Each row comes from the steps of one walk. Every step used is in the known rows, and no mark comes twice. Write the walk behind each row, first mark first.
In the rows, zero is written as 128.
Known rows:
vudi > ruki: [112 137 134 106 138 158 125 131 118 129 115 105 143 149 167 119 147 136
  92 121]
biveko > ruki: [107 135 105  94 133  98 143 121 109 144 122 114 165 150 161 115 124 120
 134 126]
makige > ruki > rivu: [156 134  99 145  99 121 120 130 126 109 158 130 107 114  96 139 129 129
 135  97]
makige > mavifeb > vudi > ruki: [ 93 153 157 123 166 215 101 192 134 122 108 102  94 121 163 152  94 125
  50 114]
ruki > vudi > mavifeb > makige: [112 132  67  97 164 100 115 125 131  66  87 105 183 190 124 152 133 139
 156  99]
vudi > ruki > rivu > mavifeb > makige: [ 67 136  74  42 122 146  84 105 130  98  82 117 171 133 141 159 103 127
  95  95]
rivu > mavifeb > makige: [102 127 112  67 122 134 121 103 130  92  91 129 168 112 141 177  90 117
 159 118]
mavifeb > rivu: [131 146 146 123 123 132 114 144 143 109 127 116 165 126 137 105 145 130
 155 113]
makige > mavifeb > vudi > ruki > rivu: [ 75 152 114 123 157 199  68 188 144 129 111 115  85 123 123 145  89 126
  25  98]
rivu > ruki > vudi > mavifeb: [119 141  97 130 139 118 126 125 132  89 138 111 132 158  98 196 168 129
 164  94]
mavifeb > rivu > ruki > biveko: [133 140 144 126 128 142 116  99 128  69 108 127 130 107 111 149 134 118
 168 111]
biveko > ruki > rivu: [ 88 133  62  90 122  83 108 118 119 150 125 125 156 151 119 105 118 119
 110 109]
vudi > mavifeb > rivu > ruki: [128 156 130 148 114 129 144 141 132  96 166 116 142 153 107 151 157 132
 189  77]
rivu > mavifeb > vudi > ruki > biveko: [118 127 135  66 175 222 134  99 166 117 101 119 116 133 145 196  82 110
  45 109]
makige > mavifeb > rivu > ruki: [100 164 162 142 112 156  88 176 127  77 112 109 118  69 122 157 131 119
 179 110]
vudi > mavifeb > rivu: [134 138 117 139 138 129 142 149 159 109 152 109 164 178 117 110 148 140
 155  86]
vudi > mavifeb > rivu > ruki > biveko: [137 135 113 138 145 138 140 101 139  69 133 121 131 161  89 153 139 128
 169  83]
vudi > mavifeb > makige: [114 126  84 121 143 107 143 125 115  90 119 122 156 186 123 130 106 139
 151  96]
ruki > vudi: [122 130 110 107 149 123  99 129 146 103  97 114 156 132 128 150 154 127
 132 129]

Which walk is each row?
[109 148  76  82 165  91 127 141 157 103 114  79 229 200 147 120 171 128
 163  86]
biveko > ruki > vudi > mavifeb > rivu
[122 113 116  97 170 168 123  89 126 101  83 112 134 151 150 120 131 132
  71 128]
vudi > ruki > biveko
[ 97 167 143 121 135 149  58 177 142  53  81  94 144  73 123 180 162 118
 182 112]
makige > mavifeb > rivu > ruki > vudi
[170 140 125 124 130 129 124 135 133  79 121 104 142 116 137 172 163 127
 162 114]
makige > ruki > vudi
[174 134  97 137 147 125 150 136 146  76 148  96 144 166 115 178 166 135
 162  88]
makige > ruki > vudi > mavifeb
[ 95 135  91 105 128 142  89 128 127 135 118 122 135 148 126 110 142 137
  67 105]
vudi > ruki > rivu
[102 149  83 110 135 101 118 119 107  53 104 114 162 165 116 194 143 130
 188  89]
rivu > ruki > vudi > mavifeb > makige
[108 146 147 132 142 156  84 179 151  91  97 104 140  93 132 117 126 127
 147 120]
makige > mavifeb > rivu
[ 99 121  81  86 114 134  96 110 164 133 129 138 129 108  82 172 107 115
 107 103]
ruki > rivu > mavifeb
[104 132 139 114 197 224 100 150 143  97  72 106  83 125 143 155  78 119
  31 125]
makige > mavifeb > vudi > ruki > biveko
[160 116 107  74 136 149 143  69 128  41  83 120 142 102 132 200  79 110
 167 110]
rivu > mavifeb > makige > ruki > biveko
[ 82 145  81  62 128 140 121 127 155 166 142 134 140 135 115 181  71 102
  83  90]
biveko > ruki > rivu > mavifeb > vudi
[131 123 123 128 133 140 127  80 111  88 112 139  93 109 100 170 118 115
 141 127]
rivu > ruki > biveko
[144 140 110  62 124 131 119 111 135  42  86 100 182 100 150 223 123 114
 190 104]
rivu > mavifeb > makige > ruki > vudi
[ 97 153 112 113 136 175  99 154 137 147 141 130 109 156 126 134 107 130
  37  91]
mavifeb > vudi > ruki > rivu
[148 135 128  83 103 140 145 108 119  66 117 116 154  96 150 199  96 116
 187 103]
rivu > mavifeb > makige > ruki
[172 114  81 128 157 123 167  86 112  38 112 115 132 176 118 153  97 132
 163  91]
vudi > mavifeb > makige > ruki > biveko
